Each row was made from one small tree. The marks that hang from a mark follow it in brackets, in alphabetical order. Every link used is in the known rows. Write each row's tree.
(in the rows, 128 means zero)
Known rows
kema[lasi tova[zimas]]: [116 149 144 152 155 132 135 161 142 130 116  78  94 135 105 122 111 157
 125]
kaven[kema]: [142 112 115 158 123 135 109 126 136 130 132 116 119 108 109 142 130 154
 141]
kaven[kema[tova] zogetak]: [109 138 121 147 176 117  98 104 130 107 117 100 100  80  96 137 150 163
 117]
tova[kema zimas]: [153 156 145 152 128 150 127 129 124 124 116 122 133 158 107 147  83 154
 114]
rovor[tova]: [113 153 145 135 152 140 124 111 131 122 129 101 130 134 149 159 130 140
 134]
lasi[kema zogetak[kaven]]: [146  84 116 196 192 110  83 136 138 131 181 107 143 105  67 148 116 189
 122]
zogetak[kaven lasi[kema[tova[zimas]]]]: [132 140 120 211 148 154 106 144 131 136 154  88 125 109  74 158 111 191
 110]
lasi[kema zogetak[kaven tova]]: [127  78 121 189 183 120  73 146 131 119 178 112 128 117  83 146 133 172
 154]
kaven[kema[lasi]]: [155  91 106 177 145 126 108 139 159 131 142  84 115 108  71 128 130 158
 159]
kema[lasi[zogetak[kaven]] tova[zimas]]: [128 114 132 184 222 121 111 161 153 125 148  68 106 111  72 146  97 181
 100]
kaven[zogetak[tova[zimas]]]: [127 123 164 136 151 127 113 145 123 103 125 100 104 125 148 154 124 139
 117]
rovor[tova[zimas]]: [123 158 170 152 145 150 133 135 130 128 127  83 121 144 166 181 100 162
 111]
tova[kema[lasi[zogetak]] zimas]: [166 115 138 185 197 121 103 147 160 121 135  80 125 146  62 125  79 180
 119]
kaven[kema zogetak]: [147 106 122 159 161 113  98 109 138 112 134 101 119  82  97 149 137 161
 117]
kaven[kema[tova[zimas]]]: [114 149 141 166 128 149 115 148 128 133 114  99  89 114 120 153 112 177
 122]
rovor[tova[kema[lasi[zogetak]] zimas]]: [151 141 154 192 222 135  99 130 164 115 137  55 127 153  84 156  82 191
 126]
kaven[zogetak[lasi]]: [145 117 112 151 166 122 112 105 143 110 133 103 137  89 102 128 146 134
  99]
zogetak[kaven[kema] tova]: [136  89 107 169 130 154  96 132 129 117 152 118 117 114 102 171 141 140
 161]

Write each row's tree
[151 108 114 188 165 113  92 113 143 117 154  94 143  86  74 123 145 171
 122] : kaven[zogetak[lasi[kema]]]
[133  87 151 172 181 122 102 182 157 119 142  77  99 137 114 126 113 157
 148] : kema[lasi[zogetak[tova[zimas]]]]
[128 124  82 190 152 160  99 112 139 125 140 104 122  84  67 153 143 158
 124] : zogetak[kaven[kema[tova]] lasi]
[118 124 142 202 199 123  92 157 129 134 160  89 114 108  82 157  98 210
 101] : lasi[kema[tova[zimas]] zogetak[kaven]]
[138  63 113 185 182 118  74 158 167 116 150  81  99 108  78 119 144 162
 183] : kaven[kema[lasi[zogetak[tova]]]]
[106 160 155 170 132 133 115 157 119 138 130 101 102 132 113 136 110 188
 129] : lasi[kema[tova[zimas]]]
[120 107 161 152 159 130 102 171 135 119 135 107 103 136 151 141 112 153
 128] : lasi[zogetak[tova[zimas]]]
[136 126 137 183 190 119 105 142 152 114 124  51  84  89  73 145 120 192
 114] : kaven[kema[lasi tova[zimas]] zogetak]
[141 156 127 162 181 143 113 100 152 111 129  79 138 159  77 142 116 152
 161] : rovor[tova[kema[lasi]]]
[154  70 107 193 192 107  85 147 173 127 153  76 113  95  62 121 127 180
 146] : kaven[kema[lasi[zogetak]]]
[114 127 146 167 204 114 111 168 155 127 129  70  92 119  95 114 107 179
 113] : kema[lasi[zogetak] tova[zimas]]
[130 130 131 184 150 141 115 162 151 132 123  67  86 114  86 140 111 184
 140] : kaven[kema[lasi tova[zimas]]]
[113  92 136 171 166 111  74 152 135 123 159 114 116 124 105 118 141 169
 172] : lasi[kema zogetak[tova]]
[151 162 152 177 174 152 122 126 151 116 126  62 128 166  93 163  85 172
 137] : rovor[tova[kema[lasi] zimas]]
[129 110 133 198 197 121  92 167 164 129 133  57  84 100  75 132 109 203
 128] : kaven[kema[lasi[zogetak] tova[zimas]]]
[128 135 128 181 146 155 115 143 125 130 134  96 103 105  99 183 103 180
 104] : zogetak[kaven[kema[tova[zimas]]]]
[151  98 125 214 124 163  96 160 134 128 169  92 132 125  92 168 117 170
 144] : zogetak[kaven lasi[kema] tova[zimas]]
[168  76  91 194 163 132 107 134 157 127 160  82 127 100  47 157 122 163
 143] : zogetak[kaven[kema[lasi]]]
[125  99 162 186 157 124  82 177 133 127 156  98 108 132 123 139 112 189
 149] : lasi[kema zogetak[tova[zimas]]]
[133 105 120 180 156 123  77 125 137 106 153  98 127  97  89 124 164 153
 156] : kaven[zogetak[lasi[kema] tova]]
[161  91 112 208 120 177  97 151 143 124 154  91 119 108 102 187 119 161
 135] : zogetak[kaven[kema] lasi tova[zimas]]
[154 101 133 191 143 149  88 139 144 106 134  78 106  92 114 163 136 163
 126] : kaven[kema zogetak[lasi tova[zimas]]]
